Known rows, with every way that one mark hangs from another:
q_130(q_259 q_520(q_343 q_732)): [ 0.03 -0.90 -3.32 -1.73 -0.01  0.22 -4.61 -2.52 -5.29 -0.69 -0.82 -1.08
  2.48 -3.01 -0.66  1.05  2.15  2.69]
q_667(q_343 q_732): [ 2.94  1.04  1.36  2.80  1.21 -0.18 -3.46  1.99  1.62  1.12 -1.79 -1.02
 -2.34  0.55 -2.44 -0.16 -0.10 -1.11]
q_259(q_520): [-0.22 -0.41 -0.57 -0.95 -0.57  0.73 -0.73 -1.11 -1.33 -0.08 -1.42 -0.68
  0.87 -0.67  0.10  1.42  1.45 -1.23]
q_520(q_259(q_130) q_343 q_732): [-0.33 -3.85 -2.33 -2.30 -1.55 -0.72 -4.97 -1.58 -4.52 -0.89 -0.16 -1.36
  0.31 -2.52 -1.25  0.92  1.75  0.27]
q_130(q_259): [ 0.22  0.79 -0.45  0.72  0.70  1.25 -0.22 -1.46 -1.67 -0.40 -0.16  0.36
  1.74  0.17  0.53 -0.77  0.94  1.11]
q_667(q_343 q_732(q_520(q_259))): [ 5.71  0.77  1.62  3.16  1.87 -0.48 -4.70  1.79  1.68 -1.14 -1.55 -0.48
 -1.40  1.55 -5.21 -0.99  0.08 -1.79]
q_667(q_343 q_732(q_520(q_259(q_130)))): [ 4.83  0.37  1.31  2.55  0.98  0.28 -4.97  0.53  0.96 -1.11 -1.92 -0.19
 -1.31  1.21 -4.30  0.16  1.10 -3.63]
q_667(q_343): [ 1.77 -0.21  0.21  1.56  0.82 -0.44 -1.93  1.41  0.02 -0.26 -1.17 -0.28
 -1.05  0.45 -1.72  0.33 -0.75 -0.03]
q_130(q_520(q_259 q_732(q_343 q_667))): [ 1.06  0.00 -2.66  0.08  1.50  0.79 -3.85 -0.48 -2.42 -0.80  0.87 -0.67
  0.51 -3.07 -7.21  2.54  2.31 -0.49]
q_667(q_732(q_343)): [ 1.45  1.46  1.17  2.49  1.78  0.16 -1.79  2.34  1.90  2.01  0.02 -0.94
 -1.45 -0.57 -2.80  0.27  0.80 -1.86]
q_520(q_259 q_343 q_732): [ 0.40 -3.47 -1.96 -1.79 -0.60 -1.68 -4.77 -0.29 -3.82 -0.81  0.33 -1.61
  0.17 -2.28 -2.18 -0.16  0.68  2.14]
q_732(q_343 q_520(q_259(q_130)) q_667): [ 1.87  0.17 -0.63  1.24  1.69  0.63 -1.51  0.03  0.72 -0.73  1.80  0.75
  0.25 -0.90 -6.98  2.16  0.67 -3.60]
q_732(q_520(q_259)): [ 2.67 -0.21  0.16  0.39  0.52 -0.34 -1.30 -0.07 -0.01 -1.94  0.20  0.62
  0.92  0.93 -2.81 -0.69  0.20 -0.45]
q_520(q_259(q_130) q_732): [ 0.00 -2.17 -1.46 -1.37 -1.30  0.53 -2.94 -2.01 -3.28 -1.34 -0.31 -0.47
  0.11 -1.23 -0.89  0.38  2.38 -0.59]
q_732(q_343 q_520(q_259) q_667): [ 2.67  0.50 -0.24  1.75  2.52 -0.27 -1.32  1.28  1.25 -0.72  2.17  0.52
  0.22 -0.82 -8.08  0.92 -0.32 -1.59]
q_130(q_259(q_520)): [ 0.03  0.41 -1.09 -0.25  0.13  2.06 -1.06 -2.59 -3.09 -0.53 -1.58 -0.25
  2.67 -0.56  0.68  0.61  2.47 -0.14]
q_130(q_259(q_520(q_343))): [-0.48 -1.30 -1.94 -1.18 -0.02  0.69 -2.98 -1.98 -4.12 -0.14 -1.32 -1.24
  2.83 -1.80  0.19  1.20  1.78  0.78]
q_520(q_343 q_732): [-0.38 -2.86 -1.77 -1.92 -0.64 -2.19 -3.30  0.28 -2.56  0.79  0.57 -1.48
 -0.48 -2.70 -0.71  0.39 -0.12  2.08]

Rows:
[ 1.78 -0.60 -0.13 -0.19 -0.45  0.45 -1.39 -1.48 -0.66 -2.19 -0.09  0.81
  0.97  0.71 -1.93  0.32  1.25 -2.32]	q_732(q_520(q_259(q_130)))
[ 2.79 -0.47 -2.29  0.37  0.97  0.60 -5.49 -0.77 -2.64 -1.74 -0.99 -0.88
 -0.33 -1.87 -6.93  2.03  1.43  0.14]	q_130(q_520(q_259 q_732(q_667(q_343))))
[ 0.55 -2.32 -3.02 -2.30 -0.79 -0.54 -5.82 -1.43 -4.94 -1.80 -0.96 -1.52
  1.55 -2.68 -2.61  1.41  2.03  1.57]	q_130(q_520(q_259 q_343 q_732))
[ 0.69 -1.86 -2.08 -0.75 -0.24  0.72 -4.10 -1.53 -2.22  0.67 -1.13 -1.36
 -1.49 -2.93 -4.16  3.50  1.92 -2.50]	q_259(q_130 q_520(q_732(q_667(q_343))))
[-0.37 -2.70 -1.47 -1.30 -1.19  0.15 -3.42 -1.17 -3.11 -1.27 -0.32 -0.73
  1.10 -0.96 -0.88  1.11  1.14 -0.94]	q_520(q_259(q_130) q_343)
[ 1.29 -1.08 -0.80 -0.48  1.25 -1.87 -1.36  0.58  1.24  0.48  2.14  0.04
 -0.24 -1.65 -4.92  1.24 -1.80 -0.05]	q_732(q_520(q_343) q_667)
[ 0.39  1.39 -2.87  0.61  2.26  1.61 -2.66 -1.57 -2.79  0.31  0.85 -0.25
  1.51 -3.40 -5.37  2.39  2.46  0.51]	q_130(q_259 q_520(q_732(q_343 q_667)))
[ 3.33  0.86  1.03  2.32  1.41  0.70 -3.24  0.90  1.19 -0.11 -0.03  0.03
 -0.35  0.07 -4.72  0.61  2.04 -4.19]	q_667(q_732(q_343 q_520(q_259(q_130))))
[ 0.94 -0.15 -2.62 -1.18  0.30  1.00 -3.40 -2.26 -2.72 -1.42  0.21 -0.47
  0.65 -2.29 -5.34  1.73  2.24  0.27]	q_130(q_520(q_259 q_732(q_667)))
[ 1.52 -1.44 -1.64 -0.18  0.76 -0.24 -3.92 -0.28 -1.68  0.78 -0.79 -1.62
 -1.64 -2.66 -5.11  2.42  0.77 -0.65]	q_259(q_520(q_732(q_667(q_343))))
[ 3.50 -0.74  0.51  0.71  1.01 -1.48 -4.63  0.97  0.40 -0.34 -0.30 -0.94
 -0.12 -0.22 -4.05 -0.70  0.16 -0.74]	q_667(q_732(q_520(q_259 q_343)))
[-0.34 -0.19 -2.35 -1.00 -0.20  0.99 -3.05 -1.00 -2.84  0.15 -0.73 -0.52
  0.56 -2.82 -1.84  3.29  3.14 -1.92]	q_259(q_130(q_520(q_732(q_343))))
[-0.53 -3.44 -2.80 -2.11 -0.67 -0.42 -4.64 -1.88 -3.52 -0.28  1.43 -1.31
 -0.26 -3.39 -4.25  1.81  1.11 -0.25]	q_520(q_259(q_130) q_343 q_732(q_667))
[-0.95 -1.42 -2.38 -1.17  0.20  0.93 -2.38 -1.10 -2.07  1.62  0.59 -1.16
 -0.44 -4.11 -4.48  4.06  2.70 -3.09]	q_259(q_130 q_520(q_732(q_343 q_667)))
[ 2.04 -0.29 -0.24  0.99  0.85  0.40 -1.82  0.29 -0.38 -1.29  0.33  0.71
  0.90  0.00 -3.96  1.14  1.22 -3.01]	q_732(q_343 q_520(q_259(q_130)))
[-0.68 -0.08 -2.77 -1.89 -0.62  1.39 -2.28 -2.82 -1.99  0.02  0.22 -0.15
 -0.05 -2.94 -3.01  3.33  2.46 -1.69]	q_259(q_130(q_520(q_732(q_667))))
[ 4.29  0.04  0.08  2.11  2.22 -0.53 -2.98  0.91  1.09 -1.60  0.58  0.32
 -0.78  0.47 -7.62  0.39 -1.29 -0.95]	q_732(q_520(q_259) q_667(q_343))
[ 3.96  1.31  1.35  2.81  2.40 -0.33 -3.10  2.16  1.86 -0.05  0.14 -0.21
 -0.46  0.25 -5.69 -0.46  0.91 -2.38]	q_667(q_732(q_343 q_520(q_259)))
[-0.75 -2.95 -2.85 -2.64 -0.25 -1.03 -3.71 -1.00 -2.80  1.32  0.62 -2.14
 -0.26 -4.44 -3.76  2.64  1.03  0.29]	q_259(q_520(q_343 q_732(q_667)))
